Each row was made from one small tree. Brackets hold a mark, then the marks that hang from it, in alphabetical order. Every link used is in the known rows. Write each row's tree.
In the rows, 128 means zero.
Known rows
{zite {kekag {sitom {resa {kuvun dedez}}}}}: [112  98 101  86 165 110 172 117 125 158 196 160  87 155 169  83 178 122
 155 144 149 135 143  73 136  87 101 132 141 155 188 157 112 116 100 155
 112 131  81 103 128  76  90 164 159 104  98  90 134 122 152 162 143 106
 114 187 103 151 111 173 192 150 166 111 142 137]
{befis {dusis {ramur vurari}}}: [132 121  98 126 135 114 120 129 129 117 166 108 106 136 125 122 156 130
 111 126 104 147 163 102 137 170 145 158 143 136 184 123 122 151 111 148
  90 143 119  94 119 111  85 157 158 133  98 127 123 142 142 103 104 162
 139 167 140 131 132 128 167 153 171  90 137 133]
{mura {bine {sitom {kekag zite}}} tasu}: [103 148  86  70 145 124 176 136 168 121 162 128  93 197 116 105 121 140
 137 153 178 134 145  84 133 140 132 140 227 142 209 163 112 138  87 148
  93 124  97 154 132 108  72 165 149 116 112  91 158 150 148  99 120 152
 118 170 107 120  97 185 174 151 166 107 120 107]
{dusis befis ramur}: [ 95 132 114 134 132 123 123 163 140 145 177  74  99 167 133  87 155  78
 113 141 133 155 146 113 139 145 139 148 142 147 139 120 122 157  98 152
 110 137 113 119 134 117  77 145 137 131  90 122 137 119 134 105 112 134
 124 185 127 158 121 130 159 101 188  93 142 134]
{sitom resa}: [112 126 104  99 154 119 130 118 125 133 186 109  85 154 132 107 157 111
 136 134 159 196 121  98 131 134 113 116 130 141 156 145 108 103 101 147
  95 128  86 124  99 100  81 153 152 114  70 105 131 135 137 108 123 155
 117 169 127 172 115 163 186 134 177 110 168 139]
{kekag {sitom {resa {kuvun dedez rosab}}} zite}: [ 71  82 114  69 190 129 214  80 131 167 215 176  90 159 135  69 169 122
 174 115 144 150 139  56 124  94 122 140 136 120 173 162 130 115  92 143
 103 149 112 123  99  64  93 181 130  76  94  84 134 140 135 157 144 118
 113 193 125 156  81 188 175 160 142 127 127  94]
{dedez {kuvun {resa {sitom {kekag zite}}} rosab}}: [ 80 110 122  59 182 144 173 125 118 158 183 159 105 149 132  69 143 124
 145 124 128 129 146  84 128 115 181 129 153 124 137 176 124 119  81 159
 116 147  78 145 126  94  92 167 122  71 133  87 135 125 155 105 146 101
  91 179 154 134 132 200 188 139 127 116 121 110]
{mura {bine {sitom {kekag zite} resa}} tasu}: [ 85 155  88  64 153 117 179 115 154 119 168 132  82 192 118 102 114 142
 141 153 195 148 139  86 133 124 121 136 228 137 206 177 109 114  87 149
  77 119  76 171 128 104  71 165 167 101  98  82 155 147 153 108 123 152
 113 174 101 151  81 192 195 158 179 118 132 101]
{kuvun rosab}: [110  99 104  93 160 134 136 149 146 136 166 114  98 151 120  98 156 126
 129 120 132 162 128  96 120 162 141 131 123 129 148 141 118 132 100 146
 126 141 114 120 104 110  89 174 116 120 102  98 134 123 148 101 123 151
 120 162 144 121 142 177 161 113 150  98 137 140]
{bine {mura tasu} {sitom kekag resa}}: [ 96 166 102  42 149 144 154 129 153 116 164 122  67 186 120  95 174 161
 133 150 177 168 129  94 115 135 110 116 205 143 189 156 104 111  96 146
  96 117  29 162  92  92  64 169 182 114  98  87 159 129 158 106 124 167
 146 155 100 166 119 197 163 151 160 120 130 125]
{befis dusis}: [136 102  97 107 137 122 121 135 119 121 166 104  88 140 138 125 153 127
 115 126 120 179 146 111 134 166 148 134 128 131 164 121 107 137  99 149
 101 148 103  90 112  98  84 156 142 129 115 108 129 139 135 100 119 171
 125 167 131 123 136 144 156 132 159  84 140 142]
{dedez kuvun}: [112 124 118  93 153 135 134 142 125 139 169 107 115 164 146  88 181  91
 116 110 140 161 145  89 140 130 142 108 128 155 154 143 112 131  93 147
 106 139  94 101 139  97  90 153 142 135  78 118 133 136 141 103 116 131
 119 180 132 139 150 155 156 118 155  84 158 140]
{zite {kekag sitom}}: [144  93  91  90 132 114 145 140 152 135 199 139  94 145 151  88 160 131
 148 159 130 143 141  95 128 117 116 134 161 156 192 144 107 144  92 147
 111 139  93 106 117  89  77 166 131 114 107 110 143 126 144 127 129 115
 111 166 113 111 123 168 167 143 178  88 137 146]
{kekag sitom}: [129  82 103  90 140 132 147 125 154 130 198 113  97 152 142 100 176 126
 148 150 136 178 133  88 121 126 116 153 146 157 182 145 109 139  98 143
  98 141 106 105 100  80  81 168 129 114  90 123 132 142 126 122 118 130
 126 169 121 118 120 162 156 140 154  88 144 138]
{mura {bine {sitom kekag {resa kuvun}}} tasu}: [ 75 153  91  78 176 119 176 110 145 120 152 128  85 213 141 117 135 138
 135 147 192 153 148  83 129 112 119 135 208 150 202 184 101 108  97 149
  89 107  60 166 149 100  78 157 181 130  94  90 136 134 154 116 121 150
 129 173  91 157 101 182 200 140 173 117 125 125]
{befis {dusis ramur}}: [119 117 109 123 134 114 120 127 128 120 171  91  95 138 131 120 154 121
 106 128 112 169 163 107 136 163 153 141 144 126 165 120 119 148  95 147
  99 142 106  93 124 106  73 159 149 133 119 119 128 132 138 113 116 155
 129 175 130 137 127 132 157 133 178  91 136 132]
{dedez {kuvun {resa sitom} rosab}}: [ 94  95 115  70 188 147 148 138 119 149 159 130 107 143 139  74 165 120
 138 111 132 171 131  85 129 133 170 138 128 146 126 170 128 124  93 173
 116 134  90 142 128 101 102 163 131  92 116 108 120 123 156 101 137 104
 100 183 151 125 151 181 185 120 122 108 137 136]
{kekag {sitom {resa kuvun}} zite}: [ 88  93 108  85 183 124 198  66 128 151 230 160  96 166 142  82 161 111
 170 131 150 182 150  76 126  86 116 127 146 137 181 160 123 112  94 139
  85 148 100 124 104  60  78 169 138  89  77 102 136 143 128 137 130 125
 110 183 110 159  73 169 179 164 162 115 141 104]
{zite kekag}: [146 117  92 104 138 109 124 154 139 136 174 126  96 150 146  99 154 116
 131 148 137 135 142 108 140 138 125 114 137 152 170 127 108 135  97 154
 125 131  96 107 122 108  78 159 137 121 106 105 144 123 152 107 128 137
 107 162 117 126 140 162 169 127 177  90 147 153]
{dedez {kuvun {resa {sitom kekag}} rosab}}: [ 86 108 119  67 181 148 154 138 120 147 167 137 103 151 137  79 149 134
 135 131 128 143 146  90 120 120 177 142 146 133 132 180 115 113  88 164
 125 136  66 145 134 101  95 161 130  89 130  98 125 113 160 103 140 102
 102 177 153 139 150 195 191 127 127 107 122 129]
{dusis befis {ramur vurari}}: [113 140 104 136 137 125 118 156 138 147 176  84 110 166 122  86 162  86
 124 143 128 136 147 115 142 155 129 163 140 151 160 121 120 157 118 156
 106 141 127 119 127 123  91 150 147 131  62 131 134 133 138  90  96 139
 134 179 135 151 124 122 167 120 178  92 146 136]
{dusis befis {ramur {bine mura} {vurari delep}}}: [106 156  95 123 142 134 110 139 146 147 192  77 116 170 125  46 174  80
  94 140 148 124 156  95 167 167 123 197 143 133 192 125 109 171 108 172
 123 150  84 142 116 136  83 161 177 123  71 141 129 152 141  82  91 146
 144 181 127 167 132 117 134 129 192  96 129 128]
{resa {kuvun dedez rosab} {sitom kekag}}: [ 76  97 127  91 199 148 179 140 140 162 155 170  92 175 156  91 169 133
 149 155 130 120 146  88 111 113 145 160 123 113 170 170 105 130 107 158
 151 127  80  99 127  75  94 176 113  90 135  98 146 118 159 138 144 128
 126 178 144 130 130 204 185 129 122 120 111 134]
{bine {mura tasu} {sitom kekag}}: [111 154 102  47 143 148 148 148 169 116 145 111  78 190 123 100 176 158
 126 152 164 150 134  93 121 144 120 120 200 152 194 144 103 136  99 148
 110 122  54 149 100  96  68 173 166 119 112 100 161 129 154  97 119 163
 153 154 104 132 130 189 143 139 145 102 127 132]
{befis {dusis {ramur bine}}}: [124 129  98 114 133 114 120 125 143 121 177  93  99 141 137 109 143 114
  86 129 130 155 172 111 155 172 165 159 135 107 172 130 124 149  90 161
  89 146  96 105 131 119  77 153 160 132 113 133 119 144 134 114 117 143
 130 180 130 134 127 138 159 140 190  91 124 130]
{resa {kuvun dedez rosab} {sitom {kekag zite}}}: [ 70  99 130  81 202 146 199 127 137 169 170 197  97 175 145  80 157 125
 160 146 128 105 155  84 118 104 159 155 133 104 177 163 111 135 101 154
 146 142  99 105 123  69  92 183  98  72 140  88 156 126 153 135 152 126
 114 181 144 132 106 209 184 145 124 125 109 114]
{dusis befis {ramur bine vurari}}: [119 153  91 133 135 123 118 150 153 146 182  86 114 169 123  75 148  68
 102 142 144 112 159 117 162 167 140 186 135 128 173 132 124 160 109 180
  99 142 115 133 133 138  94 142 157 129  61 146 124 145 139  94  99 121
 136 184 143 148 125 132 170 129 189  93 130 138]
{bine {sitom resa}}: [113 120 112  78 148 124 130 113 142 135 174 104  75 161 130 109 173 133
 127 149 155 196 125 103 130 142  99 132 157 146 171 152 114 103  95 156
  75 121  82 141  91  96  79 162 150 102  86  97 138 136 135 109 118 150
 134 161 119 137 117 169 183 137 153 109 163 125]
{ramur vurari}: [148 122  88 105 147 128 122 139 138 132 169 114 113 159 118 108 168 118
 135 137 129 153 132  99 132 161 113 142 122 158 186 128 106 137 124 157
 105 139 121 108 104 113 100 161 146 124  61 126 129 156 143  87 104 159
 132 158 142 128 136 146 166 145 144  90 167 150]
{bine sitom}: [125 111 107  79 138 133 130 133 158 135 159  96  88 164 133 112 180 128
 120 150 143 170 134 102 131 155 113 134 153 150 174 136 115 131  94 157
  94 128 102 130  94  97  81 169 137 115 106 111 146 140 136  97 114 142
 136 159 126 107 132 168 157 130 138  91 156 138]
{zite {kekag {sitom {resa {kuvun rosab}}}}}: [100  89  99  85 184 114 176 108 130 148 204 173  89 152 150  81 160 137
 157 137 135 147 145  85 122 102 120 124 144 139 176 168 118 114  93 140
 119 135  78 133 131  80  81 176 140 110 105  90 133 108 154 146 135 113
 115 173 106 142 118 186 191 136 174 110 122 138]
{ramur {bine mura sitom} {dusis befis} vurari}: [165 167  69  65 144 148 120 155 171 151 168  92  99 176 111  72 162 100
 111 145 145 118 150  93 167 194 134 158 137 124 211 120 118 136 110 203
 102 143  71 163  85 127  95 140 169 131  85 123 152 181 146  65  80 128
 172 170 125 112 151 153 130 150 158 104 122 135]
{bine mura {sitom kekag {resa kuvun}}}: [ 83 154 118  57 185 143 156 104 137 146 164 121  72 197 134 102 185 135
 128 145 160 152 141  80 131 115 110 115 169 134 190 158 105  93  89 151
  96 123  26 147  97  81  66 166 169 104  98  81 153 121 145 105 123 145
 157 155 107 166 131 183 158 145 152 120 129 124]
{mura {bine {sitom kekag}} tasu}: [102 147  87  75 141 123 156 147 165 111 145 108  89 199 132 116 132 144
 125 161 178 143 141  93 131 143 124 142 219 152 204 169 103 134  93 152
  98 115  82 152 141 116  77 161 160 130 107 100 147 138 154  98 117 154
 129 167 101 119 112 180 178 137 168  98 124 128]
{resa kuvun}: [104 115 107 110 179 127 150 121 128 142 168 115 110 181 150 105 176 101
 134 123 143 168 147  90 136 124 128 110 105 152 157 134 110 126 103 153
 121 131 102 102 132  88  89 152 143 139  81 116 130 135 133 111 118 143
 123 173 119 146 133 146 162 116 148  93 150 151]
{sitom kekag}: [122 134 106  98 129 127 133 149 140 133 175 107  95 171 134 117 144 125
 119 160 136 140 143 110 120 128 133 125 151 132 170 142  91 126  95 134
 116 136  75 104 113 103  77 150 131 121 102 101 139 127 139 103 123 151
 120 154 136 146 132 175 169 136 166  89 138 136]

Which tree is each row?
[ 96  89 102  81 176 119 178 119 129 160 195 172  83 152 161  74 173 141
 158 133 142 124 140  71 124  92 111 132 139 139 180 162 119 114  96 153
 127 134  85 111 121  80  93 174 146 101 110  83 132 113 155 164 147 108
 116 185 113 142 115 187 191 145 161 116 125 130]  {zite {kekag {sitom {resa {kuvun dedez rosab}}}}}
[ 96 100 111  67 163 141 155 152 130 162 150 138  80 136 142  90 148 151
 147 157 134 130 121  79 119 132 149 171 132 128 144 167 112 120  95 173
 139 132  83 126  99 108 104 167 126  71 144  84 124 118 160 123 158 117
  98 177 161 139 139 207 199 144 108 128 121 130]  {kuvun dedez {resa {sitom kekag}} rosab}
[108 144 109  97 134 124 123 122 173 135 172  85 101 163 131  99 162 106
  89 148 147 148 162 103 159 161 136 163 159 132 178 145 132 145  85 174
  86 127  99 140 117 123  75 160 155 117 105 138 133 144 138 116 111 115
 138 175 124 128 125 157 165 140 175  96 139 130]  {dusis {ramur {bine sitom}}}
[111 106 113  85 152 137 162 137 151 140 189 167  94 160 135  98 138 124
 150 180 136 146 151 119 118 124 151 150 162 113 179 156  99 138  98 147
 115 141  91 113 101  77  72 171 102  75 126 112 160 144 146 103 132 137
 106 159 136 128 102 190 178 149 159 106 127 119]  {resa {sitom {kekag zite}}}
[144 168  86  53 151 149 123 127 173 140 156 111  99 183 114  93 171 137
 106 163 152 103 145  89 150 176 120 174 168 125 228 152 106 134 105 183
  93 140  60 148  89 118  85 163 170 106  88 123 145 161 148  83 105 141
 164 147 141 114 141 181 148 174 148 100 121 134]  {ramur {bine mura {sitom kekag}} vurari}
[151 147  77 100 129 128 118 171 156 147 192  84 101 169 134  84 128  67
 104 140 147 143 158 110 159 171 163 141 110 113 162 124 105 127  97 185
 120 139  77 132 113 130  96 123 142 148  92 118 134 156 136  91  95 118
 127 184 127 140 134 152 152 120 187  95 129 136]  {ramur bine {dusis befis}}
[144 126  82 103 149 119 111 115 141 135 198 108 121 157 132  78 167 112
 100 145 151 141 147  95 158 162 114 193 127 136 211 141  94 151 119 172
 124 148  93 122 106 124  99 168 167 116  67 146 108 172 136  85  97 159
 139 161 136 140 132 139 160 152 166  87 154 139]  {ramur bine {vurari delep}}
[138 125  83  83 148 126 110 106 157 135 188 105 110 162 128  80 182 133
  96 157 150 138 150  95 157 171 100 203 150 139 224 152 103 140 113 179
 106 142  91 142  94 120  95 175 167 105  80 138 115 171 138  84  92 150
 156 155 130 116 131 147 165 161 150  90 148 131]  {ramur {bine sitom} {vurari delep}}
[101 142  99  83 150 118 141 117 150 135 167 102  77 185 129 121 129 130
 121 171 169 154 134  87 139 138 110 146 195 132 207 172 102  99  79 156
  69 123  62 152 123 109  70 155 150 102 104  90 149 136 146  96 118 141
 126 162 114 139 112 183 187 149 183 111 131 115]  {mura {bine {sitom kekag resa}}}
[ 92 140  84  77 156 116 152 121 154 113 154 109  81 185 126 108 143 142
 135 136 199 187 124  84 135 152 108 135 198 157 198 169 116 118 101 160
  77 109  89 168 125 108  83 163 177 123  84 100 137 146 153 101 115 156
 123 177  95 141 101 170 187 136 178 114 147 125]  {mura {bine {sitom resa}} tasu}
[135 135  86  66 161 141 112 108 164 137 178 101 105 169 123  69 200 133
  98 150 157 139 142  78 161 178 101 189 155 137 233 142 103 149 110 184
 110 146  70 151  78 115  87 183 181 105  83 135 130 174 144  69  95 159
 166 153 128 120 145 151 128 160 150  95 140 131]  {ramur {bine mura sitom} {vurari delep}}
[ 95 111 110  73 174 135 143 136 105 151 161 104 108 150 132  76 157 113
 127  91 134 155 132  72 135 137 162 113 120 154 119 156 128 112  84 162
 118 142  91 138 134 113 102 154 147 113  99  93 108 121 149 100 133 111
 104 186 151 146 159 168 172 113 127 101 142 134]  {dedez {kuvun resa rosab}}
[149 159  81  86 143 141 119 166 155 148 184  77  95 176 128  73 145  75
 106 131 156 139 149  97 169 179 158 132 116 113 170 111 107 136  91 191
 126 145  59 144 101 126  87 131 155 147  97 118 150 164 141  78  96 131
 140 184 122 140 146 150 121 121 187 104 119 139]  {ramur {bine mura} {dusis befis}}
[ 57 129 122  80 188 125 193 101 114 172 191 168  88 180 132  88 142 121
 148 123 146 105 149  72 122  94 135 118 137 101 162 162 112  91  91 140
 122 142  79 117 115  84  89 167 139  94 108  61 138 121 148 141 153 143
 109 180 137 190  93 199 192 155 143 132 128  94]  {sitom {kekag zite} {resa {kuvun dedez rosab}}}
[ 79 167 107  49 181 145 171 109 143 127 157 132  76 206 135  97 184 153
 139 140 176 161 142  85 120 114 109 105 188 146 189 162 104 103  99 148
 103 113  24 160 109  84  69 168 189 120  92  83 150 122 154 118 121 158
 155 161  92 171 116 191 165 142 146 123 125 130]  {bine {mura tasu} {sitom kekag {resa kuvun}}}
[107 134  84  81 151 123 153 136 169 108 139 103  91 187 130 108 144 134
 131 137 186 175 131  83 143 162 120 138 199 165 200 158 118 146 100 161
  93 113 110 157 133 111  81 164 161 135  99 110 142 149 149  98 109 154
 129 174 101 111 115 168 168 129 162  95 141 136]  {mura {bine sitom} tasu}
[138 173  74  40 152 136 140 118 171 122 176 108  83 172 119  82 156 132
 115 131 181 176 147  86 156 168 137 115 162 117 198 141 119 109  99 191
  96 119  33 181  84 117  80 145 195 137  95 110 145 167 157 101 100 139
 158 174 102 151 123 179 147 156 177 123 129 128]  {ramur {bine {mura tasu} {sitom resa}} dusis}
[102  86 110  72 171 139 150 148 129 160 147 124  82 130 140  81 162 143
 155 137 140 154 112  76 128 148 145 166 112 139 134 155 126 128 103 185
 136 133 111 131  94 104 110 172 130  73 133  92 120 132 156 117 153 120
  98 186 162 126 132 192 189 132 106 127 136 135]  {kuvun dedez {resa sitom} rosab}
[115 158  91 113 134 128 118 148 164 147 175  84 106 174 122  78 161  85
  97 156 143 115 160 113 163 176 131 195 158 133 187 139 134 156 106 189
  86 137 111 149 126 133  92 149 159 116  79 143 132 147 138  94  94 116
 147 180 133 127 122 137 176 134 173  98 128 128]  {dusis befis {ramur {bine sitom} vurari}}
[150 123  77 120 134 119 106 164 132 147 208  93 116 160 129  81 156 108
 122 154 119 143 152 108 135 154 124 165 118 145 185 110  85 140 119 153
 145 148  88 117  98 120 104 140 146 139  79 113 125 162 137  65  74 163
 149 169 125 155 145 115 148 134 166  92 155 132]  {ramur {dusis befis} {vurari delep}}
[131 167  85  71 125 124 124 150 159 152 199  95  76 181 127  95 124 104
 103 176 151 126 161 118 149 151 150 148 163  98 181 150 100  95  84 182
  97 128  22 164 108 123  86 123 152 124 106  93 138 148 141 100 100 117
 145 173 119 156 118 178 183 146 188 117 117 111]  {ramur {bine {sitom kekag resa}} {dusis befis}}
[ 78 139 111  90 177 118 180  92 110 157 208 155  94 188 135  99 136 108
 146 141 152 137 159  97 126  88 132 104 147 120 166 158 103  89  91 137
 103 139  64 123 121  79  76 154 148 100  86  79 135 128 140 120 134 140
 112 170 121 193  92 176 194 156 173 122 139 108]  {sitom {kekag zite} {resa kuvun}}
[172 151  60 103 137 127 114 161 153 147 189  99 115 169 118  86 131  79
 114 144 137 120 159 110 161 184 150 161 111 122 185 125 109 133 117 192
 113 142  93 136 112 136 110 125 154 145  66 130 124 174 141  79  82 130
 143 178 137 132 136 139 160 142 174  96 135 139]  {ramur bine {dusis befis} vurari}
[ 85 106 118  92 191 139 185 116 138 151 192 182 106 185 149  97 152 114
 159 164 135 139 165 106 122  98 149 139 146 121 180 160 103 131 102 149
 125 135  87 110 125  64  75 171 113  82 119 107 157 136 142 118 135 128
 113 165 127 133  99 185 183 147 145 110 121 125]  {resa kuvun {sitom {kekag zite}}}
[ 61 130 115  84 192 125 188  96 118 160 206 167  93 182 124  91 128 118
 149 128 142 130 156  92 118  97 144 111 148 104 158 165 111  90  86 130
 115 141  68 136 119  86  78 166 129  97 102  68 140 118 147 124 140 144
 109 165 130 184 102 200 196 145 166 126 120  99]  {sitom {kekag zite} {resa {kuvun rosab}}}
[152 154  88  63 121 128 126 144 176 138 180 100  97 175 126 112 131 125
  95 174 135 127 171 106 150 160 152 143 160 107 199 146 103 116  84 178
 106 130  47 143 102 121  81 135 147 128 125 108 141 154 142 100 101 118
 146 159 128 121 139 183 160 160 166  99 119 121]  {ramur {bine {sitom kekag}} dusis}
[ 89  97 112  57 166 140 177 145 129 169 168 153  82 137 129  79 136 146
 159 152 132 115 126  76 118 127 157 164 143 116 147 164 119 122  90 170
 137 142 103 128  95  97 104 174 117  55 149  73 136 131 159 118 162 117
  86 182 163 134 116 211 195 157 106 132 118 106]  {kuvun dedez {resa {sitom {kekag zite}}} rosab}
[ 69 129  88  76 200 122 183 107 151 122 148 132  88 198 129  99 141 143
 144 114 188 174 132  71 134 140 124 137 184 147 186 181 127 109  95 160
  97 108  90 177 142 102  84 172 166 130  91  90 135 129 161 115 118 154
 130 182  98 140 103 183 193 124 165 122 126 127]  {mura {bine {sitom {resa {kuvun rosab}}}} tasu}
[124 110 100 132 136 109 110 117 121 123 184 102 114 135 133 104 164 138
 103 133 109 158 168 105 134 162 135 175 143 135 195 123 104 159 110 140
 111 149 108  92 113 112  83 164 164 126 101 126 117 142 137  97 100 176
 146 166 131 149 135 113 156 150 173  86 141 128]  {befis {dusis {ramur {vurari delep}}}}
[140 135  85 120 136 114 115 118 137 122 168 105 108 142 125 112 149 116
  93 129 120 140 172 105 155 183 152 178 138 114 192 131 126 153 108 172
  88 146 108 103 125 126  88 153 173 131  92 141 112 154 141 104 105 148
 141 174 141 129 128 132 169 159 181  92 125 135]  {befis {dusis {ramur bine vurari}}}
[172 174  54  65 152 137 131 139 168 117 167 114 117 171 110  82 153 121
 123 120 159 134 153  82 155 186 146 134 129 132 213 128 106 147 124 190
 123 135  72 150  97 128  99 143 194 159  71 130 134 184 161  81  83 151
 157 170 123 137 144 155 137 164 168 103 130 150]  {ramur {bine {mura tasu}} dusis vurari}
